Each row comes from the steps of one walk. Every step used is in the known rows, and no mark comes twice. Write the walk behind each row, first mark first.
Known rows:
T A N Q: .06; -.34; -.03; .07; -.17; .28; .40; .17; -.34; -.40; -.04; -.02; .15; .12; -.08; -.43; -.10; -.17; .13; -.28
N Q: -.06; -.43; .06; -.17; -.03; .30; .23; -.31; .06; -.10; .04; .05; -.08; .05; -.21; -.37; -.23; -.17; -.04; -.57
A N: -.13; -.28; .03; -.13; -.12; .52; .12; -.21; .06; -.32; -.15; .01; .04; -.11; -.15; -.38; .09; -.02; -.04; .14
M H: .09; -.06; .14; -.07; .01; -.01; -.14; .07; .36; .19; .30; .12; -.11; -.08; -.48; -.03; -.10; -.08; .13; -.05
H T A: .09; .32; -.29; -.25; -.24; -.28; .15; .10; -.20; .08; .23; .20; -.10; -.12; .16; .10; -.11; .16; -.09; -.18
C A J: -.24; -.12; .00; .10; .40; -.09; -.42; -.34; -.15; .10; -.49; -.18; .09; .28; -.01; -.02; -.15; .02; .12; .16
J H: -.09; .14; .46; -.04; .09; .06; .10; -.12; .24; .18; .23; .05; .14; -.16; -.06; .08; -.04; .10; -.26; .01
H M: .24; .15; -.03; .01; -.16; .08; .28; -.09; .12; .08; .04; -.01; -.23; -.13; -.08; -.19; -.15; -.05; -.25; -.02
A T: .10; -.19; .08; -.02; .13; .27; -.11; -.02; .01; -.11; -.11; .16; .03; -.30; .13; -.04; -.11; -.18; -.17; .06
N H: -.01; -.31; -.05; -.11; -.10; .29; -.29; .06; .14; -.01; .17; -.07; -.16; .15; -.02; -.02; .08; .20; .15; -.13
M H N: .21; .01; -.04; .14; -.29; -.23; .04; .25; .40; .28; .28; .05; -.21; -.13; -.49; -.04; .02; .01; .00; .18
C H: -.21; .00; .24; -.06; .20; .16; -.24; -.18; .04; .04; -.11; -.28; .17; -.03; .07; -.05; .10; -.05; -.34; .03
H T A N Q: .05; .12; -.31; -.18; -.33; .00; .34; .03; -.15; -.05; .23; .23; -.18; -.09; .06; -.07; -.05; .08; -.03; -.17
T A N Q K: .07; -.40; -.05; .09; -.27; .28; .36; .17; -.37; -.37; -.03; .01; .24; .15; -.07; -.45; -.11; -.23; .20; -.34
T A C: .16; -.13; -.05; .06; .18; -.16; .05; .14; -.35; -.28; -.39; -.06; .17; .16; .13; .01; -.07; -.15; .28; -.15
J H T: -.06; .42; .24; -.15; -.06; -.10; .16; -.14; .30; .35; .42; .23; -.08; -.27; .03; .28; -.01; .23; -.32; .06
Q N H T: -.13; -.16; -.03; -.21; -.25; .17; -.33; .17; .13; -.17; .16; .05; .23; .06; .23; .00; .36; .01; .33; -.02
A J H: -.13; .23; .18; .15; .60; -.09; -.08; -.28; .14; -.17; -.17; -.10; .11; -.05; .03; .18; -.16; -.11; .02; .22
H N: .12; -.02; -.19; .07; -.39; -.21; .19; .09; .05; .08; -.10; -.11; -.06; -.16; -.07; -.19; .09; .13; -.30; .16
T A: .12; -.06; .00; -.04; -.03; -.12; .13; .27; -.40; -.20; -.04; -.07; .28; .09; .07; -.18; -.18; -.07; .04; -.30

Write each row's walk:
.08; -.08; .03; .14; .27; -.13; -.04; .13; -.33; -.23; -.41; -.19; .21; .19; .19; .06; .03; -.18; .17; -.06	T A C H
-.14; .24; -.02; -.03; -.04; .04; -.04; -.01; -.08; .06; .07; -.12; .02; -.08; .19; .07; .16; .04; -.29; .13	C H T A N
-.12; .43; .02; .07; .49; -.20; -.04; -.30; .19; -.05; -.04; .02; -.05; -.14; .09; .32; -.13; -.01; -.02; .26	A J H T
.09; -.28; -.09; .10; -.20; .27; .14; .35; -.31; -.36; .03; -.08; .11; .17; .01; -.26; .05; .01; .22; -.06	T A N H
-.01; .28; .18; .00; -.16; .00; .41; .00; .14; .18; .44; .23; -.07; -.15; .00; .13; -.02; .13; -.19; -.03	J H T A N Q
.20; -.15; -.06; .17; -.32; -.13; .19; .17; .42; .26; .33; .08; -.29; -.08; -.57; -.14; -.04; -.08; .04; -.02	M H N Q
-.19; .28; .03; -.17; .04; .00; -.19; -.21; .10; .21; .08; -.10; -.05; -.14; .17; .14; .14; .08; -.40; .08	C H T
.17; .30; -.17; .00; -.01; -.33; -.04; .20; .21; .19; .40; .23; -.24; -.09; -.30; .22; -.14; -.03; .24; .03	M H T A J
-.14; .13; -.02; -.01; -.06; .11; .07; -.06; -.07; .04; .11; -.10; -.04; -.03; .13; .00; .12; -.02; -.27; -.01	C H T A N Q
-.09; -.29; .12; .07; .11; .14; -.36; -.14; -.13; .25; -.31; .03; .06; .07; .06; -.04; -.09; .02; -.09; .15	C A T
-.14; -.35; .13; -.13; -.14; .28; -.36; .20; .09; -.28; .03; -.08; .38; .14; .17; -.13; .33; -.09; .37; -.05	Q N H
-.10; .07; -.04; -.05; .35; -.03; -.27; -.38; .15; .02; -.47; -.05; -.15; -.01; .19; .33; .22; -.05; .02; .20	A C H T
.13; .27; -.33; -.18; -.09; -.31; .09; .01; -.16; .03; -.02; .22; -.17; -.06; .20; .23; -.03; .10; .08; -.08	H T A C
-.25; .13; .08; .14; .36; -.20; -.31; -.33; .00; .30; -.25; -.06; .02; .19; .03; .21; -.10; .14; .02; .28	C A J H T
.01; .45; .21; -.06; -.08; -.21; .25; .07; .10; .28; .43; .21; .01; -.18; .09; .28; -.05; .20; -.23; .00	J H T A
.10; .22; -.08; -.19; -.16; -.17; -.08; .04; .43; .36; .49; .30; -.33; -.19; -.39; .17; -.07; .06; .07; .00	M H T
-.03; -.08; -.02; .18; .26; -.07; -.18; -.24; .12; -.04; -.62; -.22; -.07; .02; .11; .18; .29; -.09; -.03; .33	A C H N
.14; -.15; -.07; .28; .11; -.17; .14; .16; -.30; -.20; -.39; -.20; .11; .20; .13; -.01; .05; -.19; .13; -.08	T A C H N Q
.06; .18; .08; .24; .37; -.25; .12; .19; -.31; -.27; -.11; -.13; .29; .10; .12; .06; -.22; -.15; .15; -.02	T A J H
.09; -.01; -.29; -.12; -.29; .03; -.14; .24; .00; .09; .38; .07; -.30; .12; .13; .17; .08; .31; .17; -.13	N H T A
-.24; -.45; .02; .06; -.14; .41; -.31; -.16; -.02; .14; -.22; -.10; -.06; .32; -.12; -.21; .15; .23; .13; .22	C A N H
.14; -.04; -.06; .25; .13; -.23; .04; .22; -.32; -.18; -.42; -.22; .16; .16; .18; .06; .09; -.13; .11; .05	T A C H N
